Known rows, with every step that occurs
dipu > bavem > levat: [-0.84  1.33 -6.08 -1.79 -3.46 -1.63  0.72 -2.62 -2.69  1.79 -3.34 -0.45
 -1.19 -0.22  2.07  1.04 -0.96  3.66  2.75 -2.15 -0.49 -0.36]
fidi > levat > dipu > dinu: [-4.18 -0.31  0.67 -0.80  0.21  1.56 -3.10  0.58 -2.86  0.16  2.10  1.75
 -0.22  0.66 -0.81  1.02  0.99  0.07  2.60  0.75  0.26  2.96]
levat > dipu > dinu > nufat: [-0.59  0.53 -0.28 -3.73  0.08  0.41 -0.26  3.42 -4.44  2.00  2.99  1.51
 -1.59 -0.50 -4.23  1.91  2.21  0.02 -1.32  2.09  3.23  3.61]
dipu > bavem: [ 1.34  0.73 -5.06 -2.13 -3.20 -0.42 -1.49 -0.71 -2.33  0.56 -2.19 -0.57
  0.23  3.11  0.50  2.12 -0.55  3.02  2.64 -0.97  1.94  2.64]
dinu > nufat > fidi > bavem: [ 2.06 -0.12  0.55  0.51 -3.31 -1.32  2.51  2.44  0.30 -1.14 -2.10  1.27
 -2.56  2.89  0.67  1.44  1.81  4.89  1.44  1.21  1.34  4.12]
nufat > fidi > bavem > levat > dipu > dinu: [-2.25 -0.78 -1.79  2.69  1.10  1.25  1.66  1.57 -3.20 -1.70  0.76  0.62
 -2.13 -1.30  0.46  2.69  0.61  0.69  3.48 -2.44 -3.03 -3.72]
levat > dipu > dinu: [-1.57 -0.86 -1.61 -2.77  1.63  0.94 -2.81  1.55 -4.20  0.48  3.06  1.70
 -0.93  1.04 -3.92  1.81  0.87 -1.65  1.56  0.65  1.52  0.85]
nufat > dipu > dinu > bavem > levat: [-3.50 -1.99 -1.85 -4.08  1.72  2.03  0.85 -3.03  0.26 -3.61 -1.14 -1.27
 -0.48 -4.14 -2.14 -0.43 -2.39  2.53  6.55  1.47  0.67 -0.95]
levat > dipu > dinu > bavem > nufat > fidi: [ 2.69 -3.74 -0.05  0.27  0.51  1.32 -4.83 -0.59 -2.26 -2.09  2.31 -3.41
 -0.03  1.97 -4.01 -0.54 -3.18  0.89  0.28  1.08  1.91 -0.33]
levat > dipu > bavem: [ 1.11  0.78 -4.70 -1.08 -2.96  1.02 -2.72  0.39 -3.24  3.25  0.83 -1.82
  0.67  3.35 -0.07  1.33  0.21  0.84  2.18 -1.14  1.02  0.11]
dinu > nufat > fidi: [ 2.32  0.29  0.99 -2.06 -2.88 -4.48  0.67  1.82  0.67  0.29 -1.91  1.29
 -4.41  3.56 -1.77 -0.66  2.09  3.29 -0.49  0.69  3.15  3.75]
bavem > levat: [-2.48 -0.67 -2.28 -3.60 -1.40 -3.51 -0.24 -2.77 -1.47  1.39 -1.66  2.38
 -3.59 -0.10 -0.30 -0.40 -0.36  1.66  3.15 -0.28 -0.64  0.11]
nufat > dipu: [ 0.81 -0.91 -1.95 -5.96 -0.17 -0.74 -1.79 -0.10  2.38 -1.35 -0.82  0.60
 -1.42  1.89 -2.37  0.88  0.19  1.48  6.10  2.37  1.19  1.93]
dinu > bavem: [-1.50 -3.15  0.16 -2.63 -1.81  0.03 -2.76 -3.44 -0.41 -0.43 -0.41 -0.11
 -0.96  2.42 -1.98 -1.76 -2.35  2.79  4.19  1.98  2.86  2.78]
bavem > levat > dipu > dinu > nufat: [-2.61  1.18 -1.48 -3.12 -0.16 -0.53  1.65  1.89 -4.94  3.07  1.95  1.42
 -3.07 -3.80 -2.36  0.76  2.16  0.66 -1.46  0.96  0.80  0.53]
dipu > dinu: [-1.49 -1.41 -1.71 -3.52  1.54 -0.08 -1.53  0.28 -3.21 -1.77  0.28  2.81
 -1.67  0.99 -3.56  2.63 -0.06  0.63  2.00  0.93  2.57  3.04]
bavem > levat > dipu: [-2.67 -0.47 -2.06 -2.90 -1.24 -1.86 -1.58 -1.36 -2.70  3.69  1.02  1.05
 -3.01 -0.08 -0.49 -0.85  0.63 -0.24  2.90 -0.19 -1.72 -2.43]
levat > dipu: [-0.54 -0.94 -1.08 -3.25 -0.80 -0.79 -3.45  0.51 -1.96  2.81  2.31  1.04
 -1.84  3.26 -2.11  0.25  0.95 -0.94  2.51  1.05  0.74  0.86]
fidi > nufat: [-1.78 -0.83  1.97 -3.19 -2.51 -3.36 -0.98 -1.93 -0.31  1.15 -1.27  1.78
 -3.70  5.59 -1.99 -0.68 -1.35  2.41  0.52  2.30  3.32  3.61]
dinu > nufat > fidi > bavem > levat: [-0.05  0.24 -0.37  1.05 -3.45 -2.42  4.76  0.85 -0.36 -0.66 -3.45  1.21
 -4.13 -0.69  2.42  0.24  1.18  5.53  1.64 -0.16 -1.14  1.53]

Rows
[ 2.11  0.83 -3.62  0.15 -5.53  1.64 -5.26 -0.65 -2.30  2.54 -0.29 -3.22
  2.44  2.66  2.88  0.59 -2.30  3.02  0.72  0.22 -0.97  3.61] => fidi > levat > dipu > bavem > nufat
[-0.28  0.25 -0.32 -4.37  0.13 -0.53  0.88  2.26 -3.22 -0.22  0.25  2.90
 -2.01 -0.34 -3.92  2.25  1.48  2.28 -1.28  2.44  4.50  5.83] => dipu > dinu > nufat
[ 1.71  3.25 -5.38 -4.81 -4.00 -1.00  3.79  0.32  0.50  1.37 -3.97 -2.19
 -1.00 -2.75  1.43  1.16  0.64  5.14  2.53  0.45  0.29  1.29] => dinu > nufat > dipu > bavem > levat
[ 2.01 -3.91 -0.82 -3.45 -2.56  0.12 -4.76 -3.83 -1.02 -0.46 -0.26 -1.65
  0.19  2.42 -1.86 -1.43 -4.69  3.77  1.81  3.59  2.56  3.71] => dinu > bavem > nufat
[ 0.74 -3.56 -1.12 -2.24  0.37  3.07 -5.13 -1.17 -4.29 -0.34  3.55 -2.35
  1.32  0.22 -4.20  0.30 -3.87  0.84  0.72  2.91  2.10  1.56] => levat > dipu > dinu > bavem > nufat
[-2.87  1.01 -1.71 -0.59 -0.60  2.34  3.63  2.66 -4.99  1.62  1.60  1.65
 -1.21 -4.33 -0.07  3.22  1.44  2.28  0.56  1.52 -0.84  0.96] => fidi > bavem > levat > dipu > dinu > nufat
[ 6.48 -0.13 -4.92  0.57 -3.72 -1.13 -4.22  0.97 -2.13  0.95 -0.25 -4.25
 -0.09  4.91  0.09  1.12 -1.72  1.69 -0.06 -1.83  0.03 -0.51] => levat > dipu > bavem > nufat > fidi
[ 3.30 -3.55 -1.41 -5.61 -1.32  1.47 -4.22 -2.88  2.49 -2.48 -0.71 -3.27
  1.13  1.29 -2.36 -0.65 -4.51  3.54  4.72  4.58  1.85  2.77] => dinu > bavem > nufat > dipu
[ 1.15  0.54  0.63 -0.87  0.11 -1.17  0.24  4.28 -2.69  0.46  1.90  0.46
 -3.29  1.15 -3.76  0.92  3.04  0.23 -1.76  0.16  2.76  1.53] => levat > dipu > dinu > nufat > fidi
[-3.21 -0.05  1.12 -0.89 -2.66 -0.21 -3.78 -0.32 -0.73  2.50  1.12  1.17
 -1.10  2.86  0.82 -1.17  0.86  0.73  3.36  1.01 -0.94  3.05] => fidi > levat > dipu
[ 3.70  2.67 -4.31 -4.87 -3.80  0.55  1.69  2.20  0.97  0.49 -2.69 -2.11
  0.37  0.60 -0.15  1.88  1.06  5.10  2.52  1.83  2.90  4.15] => dinu > nufat > dipu > bavem
[-2.76 -2.76 -0.16 -1.37  1.05  3.39 -3.19 -0.96 -3.77  0.05  3.46 -0.84
  0.28  0.35 -3.76 -0.26 -1.48 -0.08  2.68  1.48  2.57  0.72] => levat > dipu > dinu > bavem
[ 2.52 -3.98 -0.22 -0.51  0.26  0.46 -3.39 -1.78 -1.35 -4.64 -0.50 -2.29
 -0.75  1.81 -3.46  0.13 -4.09  3.14  0.58  0.96  2.90  2.03] => dipu > dinu > bavem > nufat > fidi
[-0.83  0.97 -0.30 -0.63 -0.24 -2.35  2.32  2.52 -3.28  1.39  0.60  0.23
 -4.57 -2.10 -2.05 -0.08  2.75  0.36 -1.51 -1.13  0.42 -1.30] => bavem > levat > dipu > dinu > nufat > fidi
[ 4.80  0.17 -5.83 -1.99 -3.74  0.94 -4.75  0.25 -3.73  2.85  0.76 -3.25
  1.41  3.18 -0.01  1.77 -2.22  1.62 -0.09  0.34  0.44  1.37] => levat > dipu > bavem > nufat
[-1.16 -0.79 -1.65  2.47 -1.74 -0.76  0.98  0.43 -1.03  0.25 -0.09  0.09
 -3.06  0.96  2.21  0.54  0.73  1.26  4.39 -1.98 -4.15 -3.64] => nufat > fidi > bavem > levat > dipu
[ 0.73 -2.75  2.50  2.05 -4.05  0.35 -5.31 -2.61  0.95 -0.44  0.35 -3.85
 -0.26  3.72  0.71 -3.90 -3.25  2.96  2.01  1.03 -0.39  1.83] => dinu > bavem > nufat > fidi > levat > dipu
[ 1.04  3.45 -0.56  3.06 -6.54 -0.89  0.17  2.36 -0.55  2.55 -1.64 -2.87
 -0.68  3.21  3.14 -0.70  2.38  4.32 -0.46 -1.87  0.52  3.05] => dinu > nufat > fidi > levat > dipu > bavem
[ 0.07 -0.82 -2.16 -5.91  2.59  1.01 -0.88  1.03  0.10 -3.68  0.03  0.90
 -0.59 -0.15 -4.04  3.04  0.20  0.71  4.93  1.96  2.03  2.05] => nufat > dipu > dinu
[ 2.88 -2.45 -2.43 -2.26 -2.45  0.84 -2.67 -0.21 -1.31 -1.30 -0.81  1.02
  0.95  2.75  0.76  2.98 -3.02  3.64  2.49  3.19 -0.08  4.53] => fidi > bavem > nufat
[-2.71 -0.41  1.71  2.24  0.10  0.15 -2.42  1.60 -1.28 -1.53  0.46  0.29
 -1.96  2.46 -0.67  0.41  1.58  0.06  1.89 -1.54 -0.46  1.08] => nufat > fidi > levat > dipu > dinu
[-2.00 -2.77  0.94 -0.24 -1.38  4.16 -5.32 -2.15 -2.81 -0.78  2.42 -2.12
  2.33 -0.08 -1.19 -1.00 -4.03  2.27  1.39  3.02  0.82  3.76] => fidi > levat > dipu > dinu > bavem > nufat
[ 2.48  1.11 -5.47 -4.15 -2.23  0.80 -0.87  0.16  1.00 -0.97 -2.67 -2.08
  0.99  2.03 -0.07  2.41 -0.48  2.97  5.76  0.36  1.42  1.47] => nufat > dipu > bavem
[ 1.35  0.10  0.40 -1.73 -0.33 -2.46  1.48  2.88 -1.73 -2.04 -1.24  1.57
 -3.70  1.11 -3.60  1.60  2.14  2.47 -1.69  0.22  4.11  3.70] => dipu > dinu > nufat > fidi
[ 1.08 -0.08  0.12  0.79 -0.88  0.66  3.26  3.74 -1.75 -3.52 -1.28  1.97
 -1.68  0.72 -0.88  3.41  1.60  4.39  0.29  0.79  2.33  4.19] => dipu > dinu > nufat > fidi > bavem
[-3.18  1.43  1.74 -1.34 -1.73  1.33 -0.37  2.51 -3.06  1.85  1.88  1.58
 -0.85 -0.82 -1.25  0.53  2.42  1.69 -0.87  2.09  1.85  5.54] => fidi > levat > dipu > dinu > nufat
[-1.30 -2.44 -0.68 -4.22  1.87  3.40 -1.14 -1.25  0.62 -4.34  0.05 -1.06
  1.02 -0.87 -4.21  0.76 -2.10  1.98  6.15  2.97  3.06  1.80] => nufat > dipu > dinu > bavem
